What can hang from each mark
fusa: vife vodul
vife: fusa miluvit
padaf: lepo miluvit
zogo: miluvit
lepo: padaf
miluvit: bubip felu padaf vife

Every row comes from one small tree of marks. The marks that hang from a mark follow it in brackets, in alphabetical order. Every link used is in the known rows. Which tree was each row made from?
Known rows
vife[fusa[vodul] miluvit[bubip felu padaf[lepo]]]: [-1.43,+0.08,+0.12,-0.21,+2.53,-1.92,-1.90,-2.10,+0.26,-1.50,+2.30,-1.38,-2.60,-2.05,-1.73,-4.13,+1.10,+1.14,-1.74,+2.83,+0.51,-0.87,+1.66,+3.65,-0.54,-4.05,-3.75,+0.27,-0.83,+1.08]
fusa[vife[miluvit] vodul]: [-1.47,+5.23,+2.90,-1.20,+3.89,-0.86,+3.11,-4.61,-0.32,+0.04,+4.63,-1.70,-0.79,-4.91,+0.44,-1.38,-2.28,+1.44,+1.58,-1.60,-0.26,-1.83,-0.64,-1.08,-1.05,+1.63,-2.11,-4.35,+3.20,+4.29]
padaf[lepo miluvit[bubip vife]]: [-6.63,-3.48,-1.96,+1.91,+0.81,+1.53,+4.59,-0.98,-0.21,+8.17,+1.85,-0.94,+0.21,-1.05,-0.79,-1.37,+0.45,-1.50,+1.49,-0.63,+0.57,-1.37,-0.20,-1.84,+0.32,-1.74,+3.04,+5.47,+2.36,+1.46]
miluvit[bubip felu vife[fusa[vodul]]]: [-0.08,-0.90,-0.50,+0.85,-1.37,+1.54,+1.97,+1.07,+0.41,-2.02,+3.92,-2.70,-3.10,-1.89,+0.71,-1.67,-1.43,+1.70,-0.55,+2.91,+0.22,-0.82,+2.12,+1.24,-1.20,-0.74,-0.85,-0.26,+1.02,+1.25]
padaf[lepo miluvit]: [-7.40,+0.21,-0.53,-0.20,+2.96,+0.06,+4.13,-2.62,-1.12,+7.79,+1.25,+0.84,+0.55,-1.46,-0.33,-1.63,+0.86,-0.87,+1.20,-2.04,+0.70,-2.37,-1.07,-3.19,+0.95,-0.67,+1.27,+0.52,+3.24,+1.33]
zogo[miluvit[bubip padaf]]: [-1.80,+0.61,+1.56,-0.14,-0.61,+0.36,-1.46,+1.31,+0.52,+1.03,+1.30,-1.27,+0.06,-1.27,-0.38,-1.47,+0.65,-1.51,-0.56,+1.92,+2.52,-5.67,+2.10,+0.13,+1.33,-0.55,+1.60,+0.82,-0.28,+3.64]
lepo[padaf]: [-3.93,+2.53,+1.55,-1.10,+1.05,+0.15,+2.25,-3.25,+0.96,+4.33,+3.17,-0.33,+0.89,-1.65,+2.14,-1.46,-1.78,-0.04,-1.50,-0.69,+1.54,-4.21,-1.38,-4.32,+2.66,+1.28,-0.34,-3.13,+3.82,+2.25]
padaf[miluvit[vife]]: [-4.77,-1.13,+0.52,+0.14,+0.10,+1.80,+4.83,-1.35,+0.26,+5.72,+1.74,-1.28,+1.00,-1.21,+0.63,-0.26,-0.79,-0.47,+1.31,+0.08,+0.04,-1.49,-0.18,-2.93,+0.32,-0.04,+2.76,+0.16,+3.84,+0.94]
zogo[miluvit[bubip felu]]: [-0.36,-1.14,+0.07,+1.13,-0.03,+1.25,-3.15,+1.55,-0.52,+0.15,+2.07,-1.29,-0.58,-2.22,+1.80,-2.61,-0.56,-1.46,-1.51,+1.09,+1.73,-4.09,+1.74,-0.07,+2.33,+0.24,+1.81,+1.09,-0.98,+1.97]
miluvit[padaf[lepo] vife[fusa]]: [-4.56,-1.26,+0.50,-1.33,+0.19,+1.05,+5.98,-0.45,+0.17,+5.72,+0.88,-0.62,-1.31,+0.11,-1.76,-1.49,-0.44,-0.62,-1.02,+1.93,+1.18,-0.89,+0.56,+0.38,-1.51,-1.11,-1.13,+1.60,+3.87,+0.59]
zogo[miluvit[bubip felu padaf[lepo] vife]]: [-3.52,-5.39,-1.66,+1.63,-0.01,+0.98,-1.14,+2.50,-0.69,+4.44,+0.67,-1.91,-0.74,-1.70,-0.97,-3.27,+1.02,-3.63,-1.71,+2.69,+2.97,-2.89,+2.27,+1.17,+1.27,-3.15,+2.95,+5.75,-1.67,+2.53]
fusa[vife[miluvit[felu]]]: [+0.22,+0.13,+1.42,-0.68,+3.84,-1.77,-0.27,-3.20,-0.54,-0.67,+1.78,-1.32,+0.12,-5.34,+2.51,-3.13,-1.91,-0.82,-1.06,-0.72,+0.25,+0.64,-0.92,-0.68,+1.15,+0.42,-1.93,-1.85,+2.20,+0.82]
zogo[miluvit[bubip]]: [-1.53,+1.36,+1.23,+0.51,-0.02,+2.08,-0.23,+0.41,+0.10,+2.16,+3.14,-1.02,-0.34,-1.33,+0.73,-1.02,-1.05,-0.59,-0.07,+0.15,+1.44,-5.74,+1.18,-0.55,+1.17,+1.85,+1.93,+0.79,+0.79,+3.59]
fusa[vife[miluvit]]: [-1.12,+2.81,+2.72,-1.17,+3.89,-0.84,+2.73,-4.44,+0.30,+1.51,+2.83,-1.25,+0.37,-4.41,+1.28,-1.46,-2.39,+0.05,+0.30,-1.83,-0.11,-1.14,-1.43,-1.36,-0.09,+2.13,-1.85,-2.07,+4.06,+2.20]
zogo[miluvit[felu padaf[lepo]]]: [-4.30,-1.29,-0.03,-0.64,+1.96,-0.50,-1.75,+1.10,-1.77,+4.28,+0.24,+0.04,-0.24,-2.12,-0.39,-3.75,+1.10,-3.09,-2.19,+1.07,+3.33,-3.67,+1.36,+0.02,+1.78,-2.20,+1.43,+0.73,-0.80,+2.61]
lepo[padaf[miluvit[bubip vife]]]: [-4.45,-2.35,-1.54,+2.30,-0.52,+1.12,+1.97,-2.30,+1.92,+5.80,+2.28,-2.51,+2.30,-1.00,+1.04,-1.01,-0.50,-0.03,+0.73,-0.34,+0.49,-1.75,-0.61,-3.08,+1.90,-1.21,+2.22,+2.50,+1.85,+1.29]

Write each row's tree
[-2.82,-0.65,-2.28,+1.22,-0.39,+0.34,+1.44,-1.70,+0.80,+2.26,+2.47,-2.85,+1.05,-1.41,+0.91,-2.45,-0.94,+2.80,+0.50,+0.65,-0.81,+0.93,+0.20,-0.85,-0.45,-1.67,-1.13,-2.73,+0.95,-0.07]  lepo[padaf[miluvit[felu vife[fusa[vodul]]]]]
[-4.34,-0.42,-0.97,+1.35,+0.60,-0.62,+0.10,-3.06,+1.36,+3.90,+1.85,-1.23,+2.43,-1.26,+1.47,-1.73,+0.45,+0.40,+0.39,-1.14,+0.70,-2.82,-0.90,-3.44,+2.71,-0.89,+0.79,+0.38,+1.37,+1.23]  lepo[padaf[miluvit[bubip]]]
[-2.84,-3.20,+1.54,-0.96,-0.09,-0.18,+1.17,+1.08,+0.16,+1.18,+0.58,-1.49,-0.81,-2.54,+1.43,-2.03,-0.47,-2.51,-2.57,+3.65,+2.71,-1.30,+1.43,-1.30,+1.97,-2.92,+1.59,-0.33,+1.76,+1.29]  miluvit[felu padaf vife]
[-2.56,+2.89,+1.35,-0.98,+2.72,-1.13,+1.19,-3.11,+0.98,+0.58,+3.14,-1.28,-2.09,-1.00,-2.84,-2.61,+0.70,+1.82,-0.38,+1.91,+0.12,-2.49,+1.18,+3.10,-1.63,-2.31,-3.51,+0.24,+1.00,+2.40]  vife[fusa[vodul] miluvit[bubip padaf[lepo]]]
[-5.51,-4.01,-0.06,-0.86,+1.53,-0.18,+2.64,+0.46,-1.12,+5.09,+0.37,-0.61,-1.26,-2.20,+0.05,-3.07,+0.27,-3.37,-2.32,+2.55,+2.90,-0.92,+0.81,-1.26,+1.58,-3.45,+1.42,+2.44,+1.59,+1.26]  miluvit[felu padaf[lepo] vife]
[-4.58,-3.63,-0.80,+0.14,+0.82,+1.14,-0.08,+1.61,-1.44,+5.81,+0.61,-1.18,-0.35,-1.59,-0.69,-3.16,+0.26,-3.55,-1.68,+2.10,+2.81,-2.48,+1.78,+0.38,+1.19,-2.29,+2.69,+2.92,-0.31,+2.62]  zogo[miluvit[felu padaf[lepo] vife]]
[-3.30,-3.00,-1.11,+0.82,+1.27,-0.58,-3.10,+1.92,-1.18,+2.96,+0.43,-0.42,-0.85,-1.95,-0.46,-3.90,+1.72,-3.22,-1.87,+1.69,+3.29,-3.93,+1.93,+0.91,+2.02,-2.84,+1.54,+3.64,-2.12,+2.68]  zogo[miluvit[bubip felu padaf[lepo]]]
[-3.92,-0.04,+2.08,-0.64,+3.54,-1.39,-0.04,-3.26,+0.84,+3.78,+1.77,-0.51,-0.58,-1.77,-1.53,-2.74,+0.88,-1.59,-1.51,+1.14,+1.68,-3.35,+0.18,+0.62,+1.35,-2.81,-0.54,+2.93,+1.52,+2.19]  vife[miluvit[bubip padaf[lepo]]]
[-2.43,-0.91,-0.31,+0.07,+4.39,-3.82,-1.08,-2.44,-1.05,-1.03,+2.26,-1.95,-1.55,-5.50,-0.74,-4.28,+1.15,-1.27,-0.37,+0.58,+1.77,-0.46,+0.66,+1.11,+0.44,-3.97,-2.50,+1.27,-1.12,+3.54]  fusa[vife[miluvit[bubip felu padaf[lepo]]] vodul]
[-2.19,+3.32,+1.76,-1.02,-0.77,+2.71,+6.58,-0.64,+0.20,+1.77,+4.50,-1.93,-2.28,-0.83,-0.35,-0.24,-2.73,+2.66,+0.71,+1.63,-0.54,-2.23,+1.06,-0.44,-2.34,+1.78,-0.98,-3.34,+4.21,+2.23]  miluvit[vife[fusa[vodul]]]
[-2.48,-5.47,-1.55,+0.77,-0.49,+0.03,+1.64,+1.63,+0.02,+2.11,+0.26,-1.32,-2.09,-0.93,-1.04,-3.14,+0.75,-1.43,-2.53,+3.28,+1.83,+0.39,+1.74,+1.88,-0.02,-3.62,-1.00,+4.75,+0.84,-0.40]  miluvit[bubip felu padaf[lepo] vife[fusa]]
[-3.18,+0.20,-1.13,+0.85,-1.10,+2.32,+2.65,+1.48,+0.00,+3.60,+2.93,-2.38,-1.78,+0.02,-3.55,-1.64,+0.25,+0.61,+0.93,+2.05,+1.01,-3.59,+2.89,+3.12,-2.49,-0.79,-0.07,+2.87,-0.54,+3.99]  zogo[miluvit[bubip padaf[lepo] vife[fusa[vodul]]]]
[-2.41,+1.64,+1.23,-1.57,+3.31,-1.88,-0.52,-2.78,-0.30,+0.02,+2.14,-0.82,-2.03,-2.11,-1.73,-4.19,+0.62,+1.27,-1.87,+2.23,+0.52,-0.44,+1.15,+2.82,-0.75,-3.05,-3.85,-2.20,+0.33,+0.96]  vife[fusa[vodul] miluvit[felu padaf[lepo]]]
[+0.23,+0.00,+1.20,+0.09,+3.14,-3.58,-2.39,-2.05,+0.02,-4.84,+2.29,-2.84,-1.19,-5.90,+0.39,-3.55,+0.32,-0.26,-0.56,+1.66,+1.34,-0.62,+1.29,+1.13,+0.37,-3.08,-2.56,-1.37,-1.19,+3.34]  fusa[vife[miluvit[bubip felu padaf]] vodul]
[-2.71,-5.37,-1.46,+2.38,-0.29,+0.61,+0.58,+0.73,+0.07,+2.18,+0.94,-2.02,+0.34,-2.22,+1.55,-1.89,+0.30,-1.50,-0.05,+1.53,+0.54,+0.02,+0.95,-1.25,+1.74,-2.56,+2.94,+3.24,+0.66,+0.14]  padaf[miluvit[bubip felu vife]]
[-2.63,-2.18,-2.04,+2.19,-1.48,+1.35,+2.28,-1.99,+2.49,+4.21,+1.64,-2.71,+2.07,+0.35,+0.47,-1.28,-0.75,+1.89,+0.66,+0.13,-0.79,+0.07,-0.38,-0.78,-0.16,-0.39,-0.35,+1.94,+2.23,-0.96]  lepo[padaf[miluvit[bubip vife[fusa]]]]
[-1.10,+0.58,+0.54,-0.56,-0.62,+1.79,+3.47,+0.42,-0.35,-0.60,+3.43,-2.08,-2.65,-1.89,+0.87,-1.57,-2.28,+1.80,-0.84,+2.49,-0.14,-0.44,+1.61,+0.27,-1.32,+0.13,-1.03,-3.15,+2.34,+1.07]  miluvit[felu vife[fusa[vodul]]]
[+0.40,+1.20,+0.64,+0.61,+3.58,-2.10,-1.03,-2.68,-0.26,-3.52,+3.84,-2.57,-1.60,-5.88,+1.39,-3.09,-1.25,+0.56,+0.12,-0.09,+0.19,-0.58,+0.37,+0.34,+0.27,-0.63,-2.26,-1.33,-0.18,+3.08]  fusa[vife[miluvit[bubip felu]] vodul]
[-4.20,-3.17,-3.75,+2.36,+0.25,+0.98,+2.73,+0.23,-0.72,+3.01,+2.36,-1.89,-1.59,-1.33,-1.26,-2.61,+0.73,+1.15,+1.35,+0.86,-0.72,+1.04,+1.27,+1.25,-1.62,-2.73,-0.18,+3.11,+0.24,+0.52]  padaf[lepo miluvit[bubip felu vife[fusa[vodul]]]]
[-1.64,-0.55,+1.46,-0.93,+0.63,-0.56,-3.12,+1.71,-0.59,+0.24,+0.02,-1.00,+0.08,-2.50,+0.95,-2.90,+0.51,-2.19,-2.16,+2.29,+2.77,-3.71,+1.93,-0.07,+2.10,-1.48,+1.15,-1.64,-0.78,+2.17]  zogo[miluvit[felu padaf]]
[-1.65,+0.75,+1.03,-0.30,-1.91,+0.89,+3.61,+0.89,+1.23,-1.07,+3.02,-2.88,-2.33,-0.79,-1.67,-0.48,-0.38,+1.64,+0.09,+3.77,+0.75,-2.25,+2.56,+1.65,-1.92,-1.51,-1.35,-0.30,+1.77,+2.64]  miluvit[bubip padaf vife[fusa[vodul]]]
[-4.67,-3.37,-2.55,+1.91,-0.05,+1.85,+5.34,-0.79,+0.63,+6.35,+1.45,-1.12,-0.09,+0.41,-1.52,-1.35,+0.24,+0.67,+1.42,-0.06,-0.80,+0.27,+0.11,+0.30,-1.54,-1.03,+0.36,+4.87,+2.68,-0.31]  padaf[lepo miluvit[bubip vife[fusa]]]
[-0.65,+1.37,+0.89,+0.17,-1.66,+4.23,+3.80,+0.47,+0.57,+3.75,+2.67,-2.07,-0.05,+0.29,-0.17,-0.43,-2.81,+1.07,+0.21,+0.82,-0.43,-2.66,+1.29,+1.17,-1.76,+3.16,+0.39,-0.52,+2.90,+1.47]  zogo[miluvit[vife[fusa]]]
[-3.12,-2.88,-1.51,+0.48,-0.39,-0.11,+1.94,+1.41,-0.31,+0.58,+2.07,-2.02,-3.20,-1.67,-1.83,-2.86,+0.69,-0.22,-1.17,+3.55,+1.56,-0.49,+2.41,+2.16,-1.10,-3.75,-1.31,+2.23,-0.10,+1.69]  miluvit[bubip felu padaf[lepo] vife[fusa[vodul]]]
[-2.29,-3.04,-2.30,+1.52,-0.59,+0.36,+0.88,-1.57,+1.18,+3.56,+0.56,-2.30,+2.16,-0.67,+1.88,-2.44,-0.91,+1.27,-0.86,+0.38,-0.53,+2.10,-0.69,-1.11,+0.68,-1.21,-0.68,-0.59,+1.80,-2.17]  lepo[padaf[miluvit[felu vife[fusa]]]]
[-4.17,-3.61,-1.72,+1.47,+0.52,+0.10,+0.46,-2.00,+0.77,+5.12,+1.15,-2.07,+2.50,-2.06,+2.45,-2.59,-0.67,-0.81,-0.84,+0.08,+0.83,+0.23,-0.74,-3.38,+2.67,-1.96,+1.94,-0.22,+1.41,-0.23]  lepo[padaf[miluvit[felu vife]]]
[+1.11,+2.06,+2.39,-0.21,+1.24,+0.81,+0.54,-3.42,+2.22,-0.59,+2.91,-1.48,-0.78,-0.77,+0.11,-1.49,-1.62,+2.19,-0.94,+1.26,-1.04,-1.91,+0.32,+1.81,-0.60,+1.09,-2.76,+0.00,+2.85,-0.17]  vife[fusa miluvit[bubip]]
